Each row was made from one walk, in order. Every step used is in the known rows, and no mark comes twice. Write each row's walk.
Known rows
bonef, monu, gari: [  8  -3 -17   1 -17  -1   9  -8  -3   9 -10  -7   6  -5  -8   2   0  -6
  -6  -1  -6  -3  10  17  -2   0   3  -6  -1]
pivimef, bonef: [  2   4 -10   4  -3  -8   7  -2  -3   2 -23  -5   0  -5 -12   0 -11  11
  -1  -5  -6   0  15 -17  -4   3  -5  -1   9]
pivimef, bonef, monu, gari, nesi, loze, nupu: [  6  11 -15  19 -12 -14   5  -1   2  10 -26  -6  -7  -6 -17   6   6  12
 -10 -10 -23   6   5  23   3   9  -4 -16  11]
pivimef, bonef, monu, gari, nesi, loze: [  7   3 -14  12 -17 -11   8  -3   5  17 -19  -8 -15  -1 -16   8   8  18
  -6 -18 -27   5  14  14   2 -19   3  -7  16]
bonef, nesi, gari, monu: [  9   0   1   3   0 -12   4 -10 -16  17 -18  -4   5  12 -14  15  -3  21
  -2   5  -6   2   8  14  11  -2  12 -22 -11]
loze, nesi, bonef: [  8  -7 -11   7 -13  -8  -3  -3   6  11 -25  -2  -6 -14   3   3 -16  21
  -6 -27 -19   1  -7 -13   5  -1   8  -7  11]
nupu, loze: [ -4  -3   7  10   5  -6  -3   0  -6   4 -17  -9  -5 -12 -14   0   5   5
 -10  -8 -12  13   3   4   3 -12  -3  -3  10]
bonef, nesi: [  1  -1   4   9   6 -10  -4   0  -6   8 -10   1   0  -5 -12  -2   1   5
  -4  -1  -4 -27   7 -20  14  -5  10 -12  -1]
pivimef, bonef, monu, gari: [  9  -1 -21   3 -19  -5  11  -8  -5  11 -21 -10   6  -8 -13   2  -6   0
  -7  -4  -9  -4  18  10  -4   2   1  -7   3]
vokagu, tifene: [ -3  -4  -7  -8  -7   2   1   0  -1  12 -11  -6  -6  -5 -12   7   6   0
  -6  11  -2  -6  15  -5  -3 -14 -10  -2  -6]
tifene, vokagu: [  9  24  -1   8   9  -4   6   7   3  -1   4   8   1   4  -2 -12   5   9
   1  24  -2 -15 -11  26  -1  13   5  -7   1]
lati, vokagu, tifene, monu: [  9  -5 -11  -6  -6   0   6   5  -6  15  -1   1  -7  -5  -9   2  -1   4
   2   5   7   0   4  -5   5   9 -12  -4  -9]
pivimef, bonef, monu, tifene: [ 10   5  -2  -6 -19  -4   6  -6   5  22 -29  -8  18   3 -12   5 -18  17
   1   6 -22   5  21   4  11   3  -4 -22  -2]
pivimef, bonef, monu, gari, nesi: [  6  -9 -18  10  -7 -15   6  -9  -5   5 -26  -3  -6  -9 -18   6   1  27
 -10 -10 -23   0  19   3   3  -8   6 -16  17]
vokagu, tifene, monu, bonef: [ 13 -17 -13  -1 -23   0   0  -4  -5  20 -24  -5  -2  -4 -11   5 -12  20
  -1 -16   1  -9   7   4   6   6 -22  -6   0]
loze, nesi: [ -2  -2   1   9  -2  -8 -10  -1   0   2 -16 -11  -5  -8  -4  -3  -5  10
 -11  -8 -14  -4  -2   3   5 -22   0 -12  12]
pivimef, bonef, nesi, loze, nupu: [  3  15  -5  19  -6 -13   0   4   2  11 -20  -4  -6  -6 -15   3   5   2
  -7  -5 -14  -8   2   9   7  10  -3 -14   4]
gari, monu, bonef, nesi, loze, nupu: [  9  13  -3  20 -10 -11  -4   0  -1  16 -24  -2  -3   0 -15   6   4  13
  -7  -8 -15  -5  -1  20  11  11  -4 -16   2]
nupu, loze, nesi, gari, monu, bonef: [ 13 -11  -3  10 -15  -9  -5 -11 -13  21 -47 -13   3   2 -16  13 -12  36
  -9 -16 -15   5   4  27   8  -5  -6 -19   4]
pivimef, bonef, monu: [  8  12 -16   4  -9  -4  16 -17  -5   6 -35  -8  15  -2 -15   0  -9  13
  -1 -11  -6   8  15  -8  -3   4  -1  -7   3]
nesi, bonef, monu, tifene: [ 14   1  -3  -8 -22  -1   4  -6  10  25 -23  -2  17   1  -3   7 -19  18
   4  -1 -24   8  11   5  13   9   2 -20  -5]
nesi, gari: [ -2 -10  -1  -4  -4  -4  11  -1  -6  11  -5 -14   0   2  -3  14  -1  -7
  -3   6   4  -2  -4  22  -1   5  10 -14 -14]
lati, befope: [ -9   4  12  -5   3  -6   3   0   1   1  26  -7   5  -3  -4   1  -6   5
  11  -6  -3   5 -12   5   5   2  -4  -5 -18]
nupu, loze, nesi: [ -5  -4   6  16   2 -12 -12  -1  -5   4 -29 -17  -9 -17 -13  -3  -1  14
 -19 -14 -23   5   0   6   7 -31  -2 -14  18]
nupu, loze, nesi, gari, monu, tifene: [  9  -4  11  -3 -13 -11  -5  -1  -2  29 -26 -12   8   8 -14  14 -13  26
  -5  12 -30  14  14  30  18 -11   1 -33  -5]

Which walk is each row?
[  2  13  -1  17  -5 -10  -2   5   3  10 -12  -2  -6  -4 -12   3   9  -2
  -7  -4 -12  -9  -4  14   8   9  -1 -13   1] : bonef, nesi, loze, nupu
[ 14 -16  -9   3 -19  -1  -1  -4  -5  14 -19  -2   1  -1  -5   2 -15  20
   2 -22   2  -6  -1   6   8  13 -17  -5   3] : tifene, monu, bonef
[ 11  -2  10  -7 -12  -9  -2  -1  -2  29 -17  -4  11  13 -12  15 -13  23
   1  17 -22   1  16  20  20  -1   6 -32 -12] : bonef, nesi, gari, monu, tifene
[ 13   0  -3  -4 -23  -4   1  -6  10  26 -29  -6  15  -2  -4   6 -20  21
  -1  -5 -29   6  10   5  15   1   3 -24  -2] : loze, nesi, bonef, monu, tifene
[ 16  22   5   4  -1 -11   3   6   3  18 -12   1   7  11  -9  -3  -6  27
  -2  33 -22  -8  -2  46  11   7   7 -31  -4] : loze, nesi, gari, monu, tifene, vokagu
[  8  -2 -12   8 -16  -8   3   6   5  22  -8  -4 -23  -3 -13   9  14  14
  -5  -9 -22   0   8  15   4 -15   1  -6   9] : lati, vokagu, tifene, monu, gari, nesi, loze
[  6  -1   2   6  -1 -13   0 -10 -15  15 -28 -13   1   7 -14  14  -4  26
  -9  -1 -15  19   4  27   8 -14   7 -23  -2] : nupu, loze, nesi, gari, monu
[ 13  23   5   1   0  -5   3  11   9  11   0   7   6   7  -4  -9  -3  14
   2  33 -15 -14  -4  33   7  14   3 -19  -2] : monu, tifene, vokagu
[ 11 -16 -19   7 -13 -11   3  -2   5  11 -20   6 -12 -14  -2   9  -9  27
  -4 -24 -24  -1   3 -10   4   8  12  -7  13] : monu, gari, nesi, bonef
[  5 -11 -14   9  -6 -11   4  -8  -4   5 -18  -1  -6  -7 -14   7   4  23
 -10  -8 -21  -1  14   9   4  -8   7 -16  14] : bonef, monu, gari, nesi
[ 18  27   5   2   0  -7   3   6   5  14  -5  10   9  14  -6  -6  -4  25
   3  34 -18  -6   0  37  10  12   4 -22  -3] : gari, monu, tifene, vokagu
[  2   3  -2  11  -8  -7   2   1   7  11  -6  -2 -18   2  -8   7  12  17
  -3 -16 -22   6   4  11   4 -20   3  -4  13] : gari, nesi, loze
[  7   3   0  13 -15  -6  -3   1   4  24 -17  -6 -10   0 -12   4   5  10
  -3 -18 -15 -19   5   3  11 -13   1  -6   5] : monu, bonef, nesi, loze
[  6  -8   1  12  -5  -9  -7  -3  -7  16 -28  -1   2  -7 -15   1  -6  17
  -5 -11  -6 -34   8 -15  15   0   3 -14   2] : monu, bonef, nesi
[ 19  25  -3   2  -7  -5  10   3  10  17 -13   7  12   4  -4  -7  -8  22
   3  23 -19  -9  -3  30   8  20   7 -21  -3] : nesi, bonef, monu, tifene, vokagu
[ 10 -12  -2  11  -8 -10  -4  -3  -9  18 -23   0   0  -6 -16   0 -10  19
  -3 -16  -3 -32   7 -16  19   5  -2 -16   1] : tifene, monu, bonef, nesi
[ 15  21   8   7   0 -13   2   6   0  20 -18  -2   5   7 -14  -3  -4  29
  -5  30 -26  -4  -1  47  13   2   6 -32   0] : nupu, loze, nesi, gari, monu, tifene, vokagu
[ -5 -13   4   7  -3 -12   3  -1 -10  14 -25 -26  -6 -10 -12  12  -2   3
 -16  -4 -12   1  -4  26   5 -17   8 -23  -1] : nupu, loze, nesi, gari
[ -2 -11   2   2   0 -11   8  -1 -10  16 -11 -13  -1  -2 -11  13   0  -3
  -6   5   1 -22   1   8   9   1  16 -22 -14] : bonef, nesi, gari
[ 15  -4  -6   6 -15  -2  -7 -10  -8  14 -34   1   7   8  -8   8 -11  34
   0 -14  -8   3   6  13   5   4  -9  -7   3] : gari, monu, bonef
[ 11  -2   8 -10 -14  -6  -1  -1   0  27 -14  -5  12  15  -8  15 -13  21
   2  18 -21  11  14  28  16   1   2 -28 -12] : nesi, gari, monu, tifene
